Each row comes from the steps of one path. Every step used is in the known rows, and no mark comes twice. Write the path behind each row, first mark first.
In the rows, 128 means zero.
Known rows:
B, X: [161 130 130 151 127 152 147 118 153 164 129 156  95 118 168 128 130 134
 117  91 134 106 117 149  97 123 109 167 139 132  98 153 127 111 119 119
 128 137 127 109 138]
W, U, T, C, X: [ 86 139 133 105 151 114 162 146 100 119  77 174  98  96 138 150 118 133
 110 102 141 134 157 170  91 134 164 215 134  89  10 157 136 102 106 151
 182 106 101 166 121]
D, A: [139 125 119 138 161 108 154 136 134 140 109 147 107  95 145 136 118 138
 122 113 122 107 135 132 117 116 138 128 121 116 125 174 124 112 137 115
 132 153 134 117 143]
Y, H, M: [131 118  99 138 149  90 172 116 117  94 150 150 124 147 152 104 141 153
 144 126 129 132 151 171 105 104 101 167 124 121 170 143  88 137 141 103
 100 170 149 128 120]
R, Y, U: [133 165 115 162 102 110 125 121 109 105 101 170  64  96 163 151 192 138
 159 128 139  95 186 162 110  66 127 185  96 138 160 173 112 114 151 126
 116 160 143 135 115]
D, C, X: [117 143 116 122 145 122 157 120 112 137 103 180 128  80 144 134 154 144
 108 110 106 123 133 167 137 145 115 151 146 129 120 132 124  97 115 123
 134 157 142 127 142]
C, X, B: [118 116 120 123 128 132 156 127 119 145 100 152 139  92 127 129 125 133
 119 103 110 100 155 158 115 117 114 123 120 136  69 153 105 129 135 150
 117 151 126 126 162]
G, X, T, C: [133 156 129 128 103  84 128  93 201 163  85 147  90 127 169 147 148 122
  91 127 135 108 141 160 162 104 132 173 162 140 104 121 118 113  88 144
 165 114 125 174 161]
G, X, T: [138 149 123 145  95 109 108  88 196 159 119 137 106 134 172 150 166 141
  91 121 118 107 148 163 176  94 125 150 148 157 122 112 119 126 109 134
 133 147 120 152 150]
X, C: [117 119 134 155 127 104 131 132 124 139  99 155 113 119 167 132 118 136
 126 109 136 113 147 102 119  94 122 134 147 132 109 125  90 111 102 125
  93 117 130 128 141]
C, X, G: [124 116 115 143 144 144 140 111 141 131 120 136 139 120 159 132 166 154
 117 121 116 117 190 151 102 121  93 154 123 130  94 153 127  91 109 157
 129 141 106 128 166]
R, Y, U, T: [131 151 121 167  95 108 109 129 108 104  86 174  35  99 146 159 186 124
 167 119 127  99 199 173 115  63 170 198  92 122 138 171 125 124 172 141
 139 158 127 146 100]
H, Y, U, T, X: [128 154 127 157 104  81 135 129 134 113  77 173  89 139 124 145 162 105
 130 120 145  68 161 183 114  91 130 192  88 104 122 157 136 120 127 147
 144 151  94 155 109]
T, U, Y: [109 150 111 133 128  91  92 133 150 114  69 153  44 138 129 162 142 152
 143 129 133 102 135 134  95 116 181 155 113 116  90 127  89 128 160 132
 155 127 134 134 150]
W, U: [110 141 132 132 148 121 133 146 119 118 128 147 117 127 166 146 141 150
 114 101 149 127 134 132  89 119 142 155 138 118  87 149 108 109 108 116
 124 136 115 137 123]
H, Y, E: [155 101 113 138 116  85 142 114 127 143 126 155 109 138 149 123 175 131
 139 149 156 116 126 161 110 100  82 128 102 127 164 149 101 127 123 106
 124 175 107 126 131]
H, M: [154 121 110 140 150 118 155 133  98 120 138 158 134 147 147 114 137 147
 137 116 127 127 131 141  99 101  98 163 134 111 142 119  85 116 118 116
 105 143 136 133 117]
C, X, T, U, W: [130 155 106 122 134 101 131 108 154 135  42 149  80 152 158 170 149 141
 104 145 101 100 160 184 137 100 161 217 109 112  49 137 120 142 118 149
 149 126 108 155 152]
G, X, T, U: [129 172 106 133  94  94  93 101 219 146 102 129  72 154 158 170 168 136
  97 132 121  94 142 164 149 108 150 173 144 152  95 134 106 131 103 136
 134 159 138 154 160]
R, Y, H, M: [135 136  96 138 113  96 155 113  86  71 143 157  98 149 152 115 171 161
 161 127 140 115 183 182  89  77 114 183 110 119 192 149  86 126 162 108
 103 148 152 128 111]
R, Y, H: [114 147 111 139  96  97 125 104 121  82 122 146  80 120 164 139 169 149
 150 130 139 106 192 185 111  99 140 166 108 141 176 163 112 135 169 122
 131 141 148 121 138]
C, X, T: [146 131 112 136 116 131 132 101 140 151 109 146 128 116 178 132 167 145
 104 125 113 118 151 192 133  93 102 168 116 136  75 139 126 124 118 139
 132 141 119 150 161]
M, X, T: [164 115 137 159 105 159 122 104 171 163 131 142 124 124 188 132 141 136
  95 107 114 104 141 164 130  80 108 185 109 138 104 122 124 113  99 125
 113 115 119 143 150]
T, C, X: [114 144 126 113 142 114 163 116 108 133  81 169 125  86 149 135 124 132
 114 126 130 125 146 169 110 135 104 195 132 118  75 144 122 104 106 151
 167 113 130 147 163]
X, T: [151 128 117 149 117 113 115 114 166 150 109 136 105 136 186 132 162 137
 115 120 129 115 135 159 129  82 133 148 129 134 110 143 110 133 120 126
 125 134 120 150 152]
T, U, Y, H, M: [108 137  86 132 146  60 132 130 147  81 102 155  52 169 125 127 146 168
 159 136 132 111 151 166  80 101 160 173 104 104 132 137  62 141 175 106
 127 157 154 136 127]
R, Y: [139 149 119 140  94 129 112 117 100 105 109 154  90 119 159 150 168 145
 145 119 139 105 166 152 101  90 135 158 117 133 153 141 113 116 146 132
 132 117 135 126 134]
R, Y, U, T, C, X: [114 165 122 136 104 101 148 118  88 104  51 196  43  65 138 154 170 119
 156 127 130 102 212 202 109  78 148 244  89 107  84 178 141 103 150 166
 173 132 127 166 118]
Y, R: [114 129 116 153 115  88 110 132 141 122 120 162 105 123 153 128 153 134
 123 121 108 110 126 155 130 138 113 134 130 127 141 147 106 119 144 110
 127 141 127 115 138]
W, U, T, X: [104 143 137 115 112 124 118 154 129 116  94 148 118 149 137 163 101 129
 105  87 141  93 145 156  82 143 171 193 113 105  55 134 141 121 119 146
 150 103  89 156 108]
Y, H, M, X, T, U: [154 121  94 146 126 113 147 117 186 116 148 141  96 167 165 118 143 151
 118 126 122 100 152 192  93  86 116 225  93 120 118 149  89 135 106 103
  89 156 152 148 135]
H, Y, U, T, C, X: [114 150 125 148 137  74 178 123 109 120  60 201  68  83 128 134 175 104
 133 134 146 112 172 193 125  86 122 216 106  89  85 173 130  98 113 153
 175 150 104 166 125]

Write each row's path:
[ 98 127 118 143 124  76 123 109 147 105  98 157  65 123 147 132 140 159
 145 125 129 120 159 170 128 107 156 134 112 132 144 127 101 143 189 120
 149 144 134 125 145] | U, Y, H
[ 97 122 137 112 109 122 139 174 141 130  80 138 113 144 113 151  83 114
 107  71 138  71 151 141  74 127 193 148 117 107  30 157 120 133 129 152
 131 103  94 156 118] | W, U, T, X, B
[143 120 136 166 123 138 151 130 144 176 109 160  94 121 178 122 111 133
 114  76 141 100 129 110  98  96 109 148 158 129  77 136 109 101  96 110
  89 112 130 110 137] | B, X, C
[ 77 135 124 133 139  79 132 132 141  96 110 153  69 128 155 140 141 172
 129 111 149 127 155 161 100 106 173 143 119 115 102 140  97 133 168 106
 143 140 119 134 120] | W, U, Y, H
[114 132 129 115 133 112 153 121 107 128  65 175  97  87 130 143 115 119
 124 117 122 130 161 179 119 137 146 212 127 103  51 140 138 114 127 164
 192 111 113 158 147] | U, T, C, X
[151  98 137 161 137 146 169 134  95 140 144 172 153 129 154 107  96 148
 117  92 123 109 142 104  98  72  72 180 134 116 115  91  79  86  72 111
  55 103 132 130 113] | H, M, X, C
[144 130 121 140 125  89 138 117 175 155  71 145  87 128 190 128 139 118
 114 126 147 116 134 158 119  91 143 174 142 117  90 154 106 118 100 138
 156  95 123 171 164] | X, T, C
[150 123  96 165 102  96 102 138 175 132 107 173  57 174 139 121 164 163
 113 117 100  80 123 166  99  72 130 181  93  88  93 109  69 112 134  94
 105 109 128 146 123] | H, M, X, T, U, Y, R
[121 154 117 125 147  91 130 128 146 117  53 148  68 151 138 174 118 131
 132 136 116 106 147 136 122 133 180 201 124 110 103 134 103 139 130 138
 149 127 119 131 134] | T, U, W
[121 141  74 131 128  73 137 110 152 101  95 157  62 166 139 120 176 177
 133 143 118 110 167 216  96  69 139 187  88 102  78 140  80 143 164 115
 127 160 143 160 142] | C, X, T, U, Y, H, M
[104 143 137 144 106 101 125 110 150 148 110 157 113 116 153 151 125 142
 104 108 127 106 155 103 163 103 116 137 169 155 116  91 101 105  92 131
 100 134 128 133 138] | G, X, C
[124 150 128 145 106 107 124 134 143 125  75 163  89 117 135 156 125 105
 135 112 119  76 166 177 122 115 147 210  86 126 104 156 146 131 146 153
 140 150 114 154 112] | Y, U, T, X
[ 93 150  99 146 110  61  75 145 167 108  68 168  32 143 124 151 158 150
 138 130 114  93 127 149 105 129 171 137 113 107 101 138  84 127 178 114
 150 132 132 122 145] | T, U, Y, R
[123 112 133 124  95 118 132 149 148 140  69 143 116 138 105 142  79  98
 124  87 118  65 153 151 102 128 175 142 110 125  70 143 123 146 148 166
 139 106 106 145 141] | U, T, X, B
[108 121 134 136 121 133 118 155 172 118  95 123 115 175 138 157 120 133
 106  88 144  85 185 134  63 134 174 177 118  96  51 152 146  95 105 161
 139  93  73 154 124] | W, U, T, X, G
[121 170 109 137  88  80  72 102 220 144  69 142  32 159 141 174 169 155
 107 131 122  88 145 155 150  90 181 153 129 140  84 104  95 132 140 141
 160 139 124 161 156] | G, X, T, U, Y
[112 123 138 139  94 106 119 142 125 133  64 155 115 145 139 149  80 112
 119  95 127  79 162 127 111 116 155 170 126 119  72 111 125 120 118 152
 115  81 107 149 130] | U, T, X, C
[143  98 145 145 119 160 150 133 148 159 124 149 133  96 142 127  98 124
 113  86 114  86 140 130 113 103 120 141 115 137  96 133 100 118 115 138
  99 123 126 120 154] | M, X, B
[125 144 128 157 152  86 158 121 127 130  63 173  77 110 161 156 142 128
 139 133 110 110 165 150 162  88 146 200 110 123 138 146 118 130 142 129
 128 158 113 137 110] | Y, U, W
[120 121 111 138 152 128 155 123 158 141 107 157 128 103 153 129 177 151
 107 109 112 112 173 145 118 138 117 133 153 124 119 149 127  70  99 140
 127 152 123 124 153] | D, C, X, G
[128 137 124 174 126  77 143 129 132 118  95 182  58 119 137 137 192 114
 147 125 145 108 164 170 132  68 138 175 106 102 134 168 117 117 135 130
 141 181 105 145 108] | H, Y, U, T
[163 109 124 172 139 159 143 115 192 167 132 131  94 143 174 122 153 145
 117  88 137  98 158 128  77 119 112 151 144 123  99 172 131  87 103 135
 121 131 109 109 152] | B, X, G
[116 157 130 162  64  99 112 143 107 110  48 173  59 120 141 160 134 113
 149 107 138  51 209 147 104  59 158 202  86 122 107 147 129 113 138 149
 105 103 118 156 100] | R, Y, U, T, X, C
[127 156  89 123 128 102 126 124 179 149  76 163  81 120 157 148 181 140
  99 124 113 103 133 185 122 119 150 169 136 121  79 159 114 108  99 126
 133 159 150 152 156] | D, C, X, T, U
[109 146 126 136 142  95 162 125 118 130  56 189  73  61 140 144 140 113
 137 124 121 121 178 192 129 110 135 232 105 109  59 177 136 112 131 161
 178 149 123 166 127] | Y, U, T, C, X
[130 108 119 153 130 112 155 128 147 116 149 157  96 162 169 107 150 184
 110  97 139 115 152 178  92  45 136 187  98  96  90 107  86 118 127  91
  96 118 116 160 101] | W, U, Y, H, M, X, T
[106 116 112 155 133  88 144 135 142 102 106 170  66 151 130 120 106 169
 138 112 130  90 165 128  84  70 136 191 104 103 107 105  56 112 127 101
  73 117 149 132 124] | T, U, Y, H, M, X, C
[131 155  96 125 119 119 109 115 168 137  89 140  94 132 162 153 170 143
 108 135 117 105 150 191 108 106 129 192 108 127  49 164 117 128 112 138
 132 150 133 155 167] | C, X, T, U
[122 126 106 141 134 104 139 124 147  92 124 164  72 151 120 126 126 169
 140 120 121 101 155 167  84 101 134 209  86 104 123 117  72 123 150 106
 114 141 147 130 123] | T, U, Y, H, M, X
[172 131 125 150 122 124 153 113 190 192  81 153  71 129 193 118 133 118
 103  98 151  98 115 165  96  97 129 189 152 112  61 167 126 109  92 126
 154  90 124 152 156] | B, X, T, C
[127 120 105 121 113  80  90 129 161 136  76 150  38 137 130 156 141 147
 154 151 133 107 127 147  90 120 161 147  82 130 107 141  84 145 176 114
 147 163 129 130 138] | T, U, Y, E
[128 126 129 119 103 120 140 139 153 143  82 133 146 134 126 136  87 108
 114  95 128  60 142 140  93 130 135 126 113 136  95 144 108 138 129 152
 114 111 122 134 158] | T, X, B
[141 147 102 143 120  98  97 125 192 137  88 129  66 156 170 152 159 130
 120 134 133 102 133 160 104  99 157 172 120 127  88 165  98 137 115 128
 129 144 136 152 161] | X, T, U
[152 125 103 143 142  94 168 110 177 115 102 145  84 188 158 134 122 149
 115 134 105  96 164 188 123  79 144 252  95  99 116 128  93 142 113 109
 102 131 127 151 118] | Y, H, M, X, T, U, W
[109 140 135 159 103  87 129 147 140 133  54 169  89 117 143 149 105 107
 132 101 129  69 176 136 120  89 146 191 102 124  85 144 126 120 125 146
 107 129 114 159 112] | Y, U, T, X, C
[154 101 113 163 121 109 148 105 157 125 134 159  91 154 166 101 143 171
 122 114 116 108 153 188 119  45 118 181  89 111 130  96  89 128 148  99
 103 123 127 150 120] | U, Y, H, M, X, T
[141 123  93 120  97  90  92 110 169 160  67 150  51 136 148 151 171 156
 129 158 118 104 145 200 107  89 141 160  65 130  52 144 101 148 164 124
 145 163 117 155 154] | C, X, T, U, Y, E
[113 141 132 170  98  68 143 141 128 122  55 181  88 139 134 137 142 102
 127 113 152  61 173 143 118  66 128 176 104 103 106 143 117 107 101 141
 102 125  95 156 107] | H, Y, U, T, X, C
